Each row was made from one small tree. Brackets hold a mark, then the marks that hang from it, in alphabetical order. Every link used is in the known rows. Write each row's tree.
Known rows
(fipet (vefi lala)): [ 1.05  1.11 -1.90  3.47 -1.39 -6.94 -1.27 -7.09  1.49  0.99  0.29  2.19
 -4.54 -1.68  1.25  1.89 -1.07 -0.23  1.89 -3.08 -2.88 -2.16 -2.41  1.85]
(lala vefi): [-0.99  4.78 -3.14  4.76  1.01 -4.30 -2.93 -3.71 -0.56  2.23 -0.13  2.22
 -7.77  4.45 -0.66  0.56 -3.46 -2.86  0.05  0.42  1.06 -0.71  1.18  4.43]
(luno (vefi kudem lala tusabap)): [ 0.86  5.01  3.62  2.54  2.35  6.19  1.31  0.91 -0.38  2.46  0.51  0.45
 -3.72  0.21  0.50  0.64 -2.98  0.18  0.16  2.02  3.92  1.12 -1.02  3.79]
(fipet (vefi boso luno tiguv tusabap)): [-1.68  1.29 -1.23 -1.25  1.68  3.33 -0.03 -6.28 -1.16  3.70 -2.35  2.12
  1.24  1.74 -3.49 -0.67 -0.52 -1.00 -0.80 -1.76  0.67  1.01  2.65  1.31]
(vefi fipet lala luno tiguv tusabap): [ 1.09 -0.21  0.73  0.40  0.31  1.32  3.99  2.23 -0.70  1.91 -1.20 -0.17
  4.79 -1.73  3.08 -0.61 -4.53  1.51 -2.33  0.07  3.02 -5.58  1.03 -2.69]
(fipet (vefi boso lala tiguv)): [ 0.45  0.82  1.23  0.93  0.40 -5.60 -1.30 -7.45 -0.75  2.93 -1.73  2.44
 -1.81  0.16  0.20  2.47 -0.69 -1.33  0.04 -0.77 -3.76 -0.65 -0.02  1.83]
(tiguv (vefi fipet kudem luno tusabap)): [-0.81  4.16 -1.49  1.41 -0.07  5.40  2.46 -0.40 -0.13  0.35 -0.32 -1.47
 -1.38  2.18 -2.29 -5.22 -1.01  1.83 -1.35 -0.30  3.55 -1.80 -1.91  4.94]
(vefi boso luno tiguv): [-2.07  0.19  2.89 -2.32  3.08  2.43 -2.40 -3.20 -2.48  5.41 -4.77 -0.24
  0.30  2.43 -4.14  0.09 -4.09 -2.04 -2.86  0.72  0.72 -1.53  5.26  0.59]
(vefi boso tusabap): [-3.07  3.27 -0.23  1.13  1.72  6.43 -2.05 -3.92 -2.39  2.68 -2.98  0.37
 -3.17  3.80 -3.00 -0.07 -0.46 -0.13 -1.54 -0.88  1.85  1.82  1.74  2.93]
(boso (vefi tiguv tusabap)): [-2.19  4.40  5.49  1.80  2.98  0.67  2.19 -0.58 -2.37  1.53 -0.59 -2.75
  2.52  0.28 -0.32  0.53 -0.54 -0.32  1.92 -2.66 -0.45  0.82  4.22  3.69]
(luno (vefi boso fipet lala)): [ 0.27  0.61  2.44  2.02 -0.15  0.22 -0.20 -2.42 -0.46  3.28 -3.28  0.28
 -3.07 -1.96  2.33  3.94 -2.23  0.31 -2.50  1.90 -1.72 -1.50  0.62  0.11]
(fipet (vefi luno)): [-0.68  0.27 -4.13  1.34 -0.75 -2.71 -1.82 -7.27  1.62  2.11 -1.03  1.72
 -3.07 -0.34 -2.19 -0.21 -1.53 -0.62  1.04 -3.93 -0.74 -1.71  0.26  1.24]
(vefi kudem): [ 0.13  2.61 -0.48  2.97  1.87 -1.43 -2.53 -1.92  0.34  1.85 -0.53  0.53
 -7.60  4.45 -2.16 -2.14 -1.67 -0.76  0.08  0.47  1.95  1.03 -0.47  5.58]
(tiguv (vefi boso)): [-2.79  4.70  2.48  1.82  0.94  0.63 -1.63 -5.67 -1.86  1.66 -2.60 -1.64
 -4.92  1.59 -3.06 -0.87 -0.43 -0.17 -0.63 -0.54 -2.16 -0.84 -0.80  6.41]
(sivaf kudem): [ 0.29  3.69  0.78  5.29  2.45 -3.62 -4.71 -4.26  0.47  2.60 -0.36  0.09
 -5.63  1.69  0.65  2.85  1.78  0.05 -0.67 -2.71 -1.71 -0.86  2.07  4.86]
(lala (vefi fipet tiguv tusabap)): [-1.20  3.98 -2.30  3.92  2.37 -2.07  0.97 -1.02 -1.53  2.15 -1.15  2.53
 -2.38  4.89  1.01 -0.74 -1.87 -1.86 -1.79  2.11  2.00  0.49  2.75  3.45]
(boso (vefi fipet kudem)): [ 0.48  1.43  0.37  2.79 -0.98 -4.18  1.05 -0.82  0.08  0.69 -0.07 -2.30
 -1.48  1.25  0.75 -0.41  0.08  0.53  0.54 -2.01 -1.20 -0.63  1.68  3.06]
(vefi fipet (kudem sivaf) lala): [ 5.75 -1.53 -2.67  2.86 -3.32 -8.23  0.87  1.87  0.25 -1.23  0.76 -0.72
 -3.63 -0.46  3.52  1.98 -3.00  2.07 -1.37  1.89  1.76 -4.25 -4.57  1.60]
(fipet vefi): [-0.99  1.04 -2.86  3.20  0.06 -5.39 -2.10 -8.16  1.28  1.34 -1.11  2.07
 -4.94  0.23 -0.97  0.71  0.45 -0.47  1.42 -3.40 -2.67  0.26 -0.36  3.21]
(luno (vefi fipet lala)): [ 0.54  1.02  2.42  3.48  0.27 -1.80  0.88 -1.35  0.71  2.10 -2.08  0.00
 -3.26 -3.23  3.52  3.41 -2.56  0.79 -1.18  0.92 -1.31 -2.11 -0.37  0.57]
(kudem sivaf): [ 0.92  0.19 -0.84  2.24 -0.09 -5.77 -2.05 -1.41 -1.84 -0.40 -1.62 -2.39
 -4.00 -1.33 -1.14  4.15 -2.89  0.96  0.61 -1.14  1.14 -1.69 -0.91  3.70]

Write each row's tree
[ 1.12  3.25  0.31 -0.16 -0.68  3.94  2.04  2.05 -1.77  0.40  1.77 -3.63
  2.08  0.48 -2.68 -0.61 -2.85  0.67  1.78 -2.68  4.87 -1.02  1.59  2.86]	(boso (vefi (kudem sivaf) luno tusabap))
[-1.70  2.31  3.58  2.11  1.60 -1.37  3.53 -0.12 -1.72  1.03 -1.41 -2.62
  3.69 -0.18  1.60  0.55  0.48  0.87  0.37 -2.33 -1.30  0.09  4.01  2.12]	(boso (vefi fipet tiguv tusabap))
[ 1.39  0.09  0.30  1.90 -3.56 -4.29  1.93 -0.58  0.42  0.86  0.32 -2.91
  1.96 -3.77  2.52  1.70 -3.58  1.15  0.63 -3.91 -1.38 -6.39  1.23 -1.87]	(boso (vefi fipet lala luno))
[ 0.01  3.14  1.37  4.07 -1.44 -4.75  1.18 -3.12  0.10 -0.44 -0.88 -1.70
 -3.48 -2.06  2.17 -0.34 -1.30  1.75 -0.27 -0.97 -2.72 -4.83 -3.74  4.05]	(tiguv (vefi fipet lala))
[-0.66  1.56 -3.28  0.98  0.79 -2.17 -1.36 -2.49 -1.79  4.27 -2.77  2.35
 -2.09  4.93 -1.18  0.04 -3.99 -3.02 -3.77  2.73  1.21 -2.04  4.20  0.85]	(lala (vefi boso fipet luno tiguv))
[-3.08  5.34  0.90 -0.02  0.71  8.16 -0.01 -3.54 -2.21  1.97 -1.93 -1.88
 -1.22  1.51 -4.56 -2.86 -1.78  0.49 -1.00 -1.31  1.99 -1.66 -0.20  4.64]	(tiguv (vefi boso luno tusabap))
[ 1.06  0.23 -0.73 -0.45 -2.23  1.07 -2.98 -3.21 -0.90  3.61 -1.65 -0.10
 -2.43 -0.79 -1.26  1.75 -6.16 -0.57 -1.66 -1.04  1.13 -6.26 -0.07 -2.04]	(vefi boso lala luno)
[ 0.64  0.98  2.35  2.87  1.40 -2.32  3.65  1.06 -1.05  0.86 -1.47  0.36
  2.15 -0.79  4.91  0.72 -1.65  1.54 -1.60  0.84  0.27 -2.72  0.01  0.11]	(vefi fipet lala tiguv tusabap)
[ 1.82  1.72  5.08  1.95  2.71 -1.24  2.06  0.96 -0.20  3.15 -1.74  0.54
 -1.84 -0.39  2.91  1.55 -2.44 -0.11 -1.76  4.04  0.30 -0.06  0.63  2.63]	(luno (vefi fipet kudem lala tiguv))
[-0.76  4.72  3.31  2.16 -0.39 -0.75 -0.78 -4.71 -1.77  1.17 -1.29 -1.51
 -4.42 -0.15 -0.89  0.38 -1.85  0.18 -0.20 -0.29 -2.28 -3.28 -2.82  5.08]	(tiguv (vefi boso lala))
[ 1.97  1.23  0.78  0.53  0.58 -4.20 -0.94 -6.00 -0.59  2.95 -0.51  2.89
 -2.84  2.55 -0.72  0.72 -0.57 -1.51 -0.22  0.89 -1.78  0.57 -0.78  3.15]	(fipet (vefi boso kudem lala tiguv))
[ 0.09  4.80 -3.53  2.85  0.76 -1.00 -3.62 -3.30 -1.60  3.41 -0.30  3.08
 -8.50  8.06 -2.91 -0.66 -2.95 -3.70 -1.61  3.02  2.58  1.20  1.23  5.34]	(lala (vefi boso kudem))
[ 0.43  2.77  3.36 -0.03  2.24  4.18  2.06  1.64 -1.58  2.69 -0.10 -0.32
  3.11 -1.11  0.49 -0.53 -5.97  0.16 -0.12 -0.43  4.31 -4.45  1.05 -0.50]	(vefi lala luno tiguv tusabap)
[-1.76  2.60 -0.01  1.91  2.82 -1.28  0.54 -6.00 -0.30  1.95 -1.27  2.30
 -0.70  1.16 -0.97 -0.34  1.03 -0.50  1.06 -2.15 -0.96  2.33  1.18  3.82]	(fipet (vefi tiguv tusabap))
[-0.79  4.14  1.02  2.32 -1.36  2.05  1.72 -2.91 -1.64  0.15 -1.41 -1.31
 -1.43 -0.02  0.74 -0.67 -0.23  1.86 -1.64 -0.21 -0.96 -2.88 -2.98  3.66]	(tiguv (vefi boso fipet lala tusabap))
[-1.23  1.44 -0.85  1.44 -1.50  1.84  2.63 -0.33 -0.26  0.77 -0.44 -2.98
  3.24 -1.24  0.18 -0.62 -1.48  1.45  0.38 -4.26  1.08 -2.71  3.08 -0.35]	(boso (vefi fipet luno tusabap))
[-2.21  1.00  1.32  2.38  3.62 -0.15  2.54 -0.11 -1.30  1.52 -3.45  0.13
  1.38  1.92  1.77 -1.05  0.39  1.16 -2.18  0.41  0.43  0.94  2.73  2.04]	(vefi fipet tiguv tusabap)
[-0.22  3.40 -2.83  0.29  1.42  9.01 -0.03  0.98 -0.08  2.30  0.66  0.25
 -2.43  4.32 -4.27 -4.83 -3.60  0.08 -0.42 -0.61  8.06 -0.20  0.51  3.01]	(vefi kudem luno tusabap)
[-0.52  4.57  4.00  2.89  2.15  5.05  1.11 -0.64 -0.52  2.34 -0.64  0.06
 -2.78 -2.09  1.36  2.40 -3.11  0.37  0.44  0.39  2.00 -0.18 -0.15  2.27]	(luno (vefi lala tusabap))
[-1.20  1.64 -4.33  1.16 -0.26  2.04 -0.35 -6.06  1.14  1.78 -0.29  1.78
 -1.30  0.06 -2.34 -1.33 -0.93  0.08  1.15 -4.16  1.57 -0.57  0.35  1.40]	(fipet (vefi luno tusabap))
[ 1.16  0.45 -0.08  0.71  0.00 -4.97 -0.06 -5.43  0.65  2.50 -0.35  1.78
 -0.28 -2.01  0.13  1.06 -2.98 -1.00  1.01 -2.27 -1.39 -3.51 -0.12  0.39]	(fipet (vefi lala luno tiguv))
[ 0.94  1.80 -3.87  0.15 -0.51  1.44 -0.88 -5.29 -1.12  1.12 -0.26  1.85
 -2.89  3.33 -3.51  0.16  1.03  0.02  0.00 -0.58  2.03  3.07 -1.38  4.42]	(fipet (vefi boso (kudem sivaf) tusabap))
[-1.69  3.53  1.09  0.93 -0.07  3.93  1.28 -0.75 -0.96  1.40  0.30 -3.07
  2.00 -0.69 -1.71 -0.45 -2.50  0.41  1.95 -4.74  1.93 -1.86  3.12  1.17]	(boso (vefi luno tusabap))
[ 0.27  1.65 -0.02  1.66  2.47 -4.65 -0.79 -5.79  0.44  2.32 -0.77  2.53
 -3.51  3.13 -1.60 -0.98  0.53 -1.54  0.81 -0.31 -1.09  2.26  0.43  5.15]	(fipet (vefi kudem tiguv))
[ 0.23  0.33  2.52  0.71  0.94  0.43  2.31 -0.45 -2.80  2.41 -3.27  0.64
  2.54  1.08  3.06  1.46 -1.16  0.96 -3.73  2.08 -0.35 -1.66  1.20 -0.61]	(vefi boso fipet lala tiguv tusabap)
[-1.38  1.52  2.20  0.35  0.79  1.33  3.70  0.65 -1.40  1.67 -1.22 -2.90
  5.55 -0.80  0.29 -0.52 -1.50  0.68 -0.04 -2.83  0.62 -1.97  4.77  0.12]	(boso (vefi fipet luno tiguv tusabap))
[-1.21  0.98  3.94  2.36  1.09 -6.11  2.03 -1.44 -1.18  1.34 -2.07 -2.74
  1.95 -0.76  1.72  1.30 -0.04  0.05  0.34 -2.25 -3.62 -1.05  4.17  2.10]	(boso (vefi fipet tiguv))
[ 1.57  1.17  1.94  1.58  0.03  1.48 -0.04 -1.11 -0.26  3.27 -2.09  0.78
 -3.95  0.38  1.39  2.13 -2.10  0.02 -2.71  3.51  0.40 -0.09 -0.14  1.54]	(luno (vefi boso fipet kudem lala))
[-3.34  3.27  4.05 -0.22  5.02  5.27 -0.57 -2.65 -3.88  3.97 -4.09  0.47
  0.06  4.20 -2.66 -0.12 -0.44 -1.00 -2.11  1.29  1.14  2.97  4.08  3.68]	(vefi boso tiguv tusabap)
[-0.82  2.96  3.99  1.51  4.73  5.06  2.93  1.37 -0.96  3.19 -2.42  0.50
 -0.73  2.02  0.37 -0.62 -0.56  0.18 -2.14  3.67  2.67  3.61  2.53  4.06]	(luno (vefi fipet kudem tiguv tusabap))
[-0.48  1.49 -6.30  1.80 -1.55 -1.80 -2.42 -3.44 -0.73  3.48 -1.96  2.28
 -4.45  4.47 -1.45  0.09 -4.03 -2.29 -3.27  1.22  1.71 -2.75  2.61  0.39]	(lala (vefi boso fipet luno))
[ 1.01 -0.97 -3.73 -0.31 -3.42  5.08  1.04 -0.63 -0.71  2.20 -1.74  0.18
  1.83 -0.56  1.10  0.07 -3.92  1.83 -3.67 -0.76  3.15 -5.66 -0.17 -4.04]	(vefi boso fipet lala luno tusabap)
[-0.81  0.15  2.58  0.60  0.21 -3.52  2.19 -0.59 -0.80  2.12 -1.87 -3.07
  3.91 -1.33  0.61  0.46 -2.08  0.05 -0.01 -2.77 -1.67 -3.14  4.86  0.03]	(boso (vefi fipet luno tiguv))
[ 3.12  0.96 -1.13 -1.12 -1.96  2.86 -2.72 -1.08 -0.73  3.67  0.02  0.59
 -3.84  2.61 -2.47 -0.91 -6.02 -0.97 -1.96  1.48  4.06 -4.46 -1.14 -0.03]	(vefi boso kudem lala luno)
[ 2.09  0.32 -4.28  2.09 -0.50  0.86  1.96  2.49 -0.91 -1.01 -0.45 -0.69
 -1.86  2.97  0.00 -1.19 -0.02  2.56 -1.79  1.35  5.24  1.02 -1.80  3.65]	(vefi fipet (kudem sivaf) tusabap)
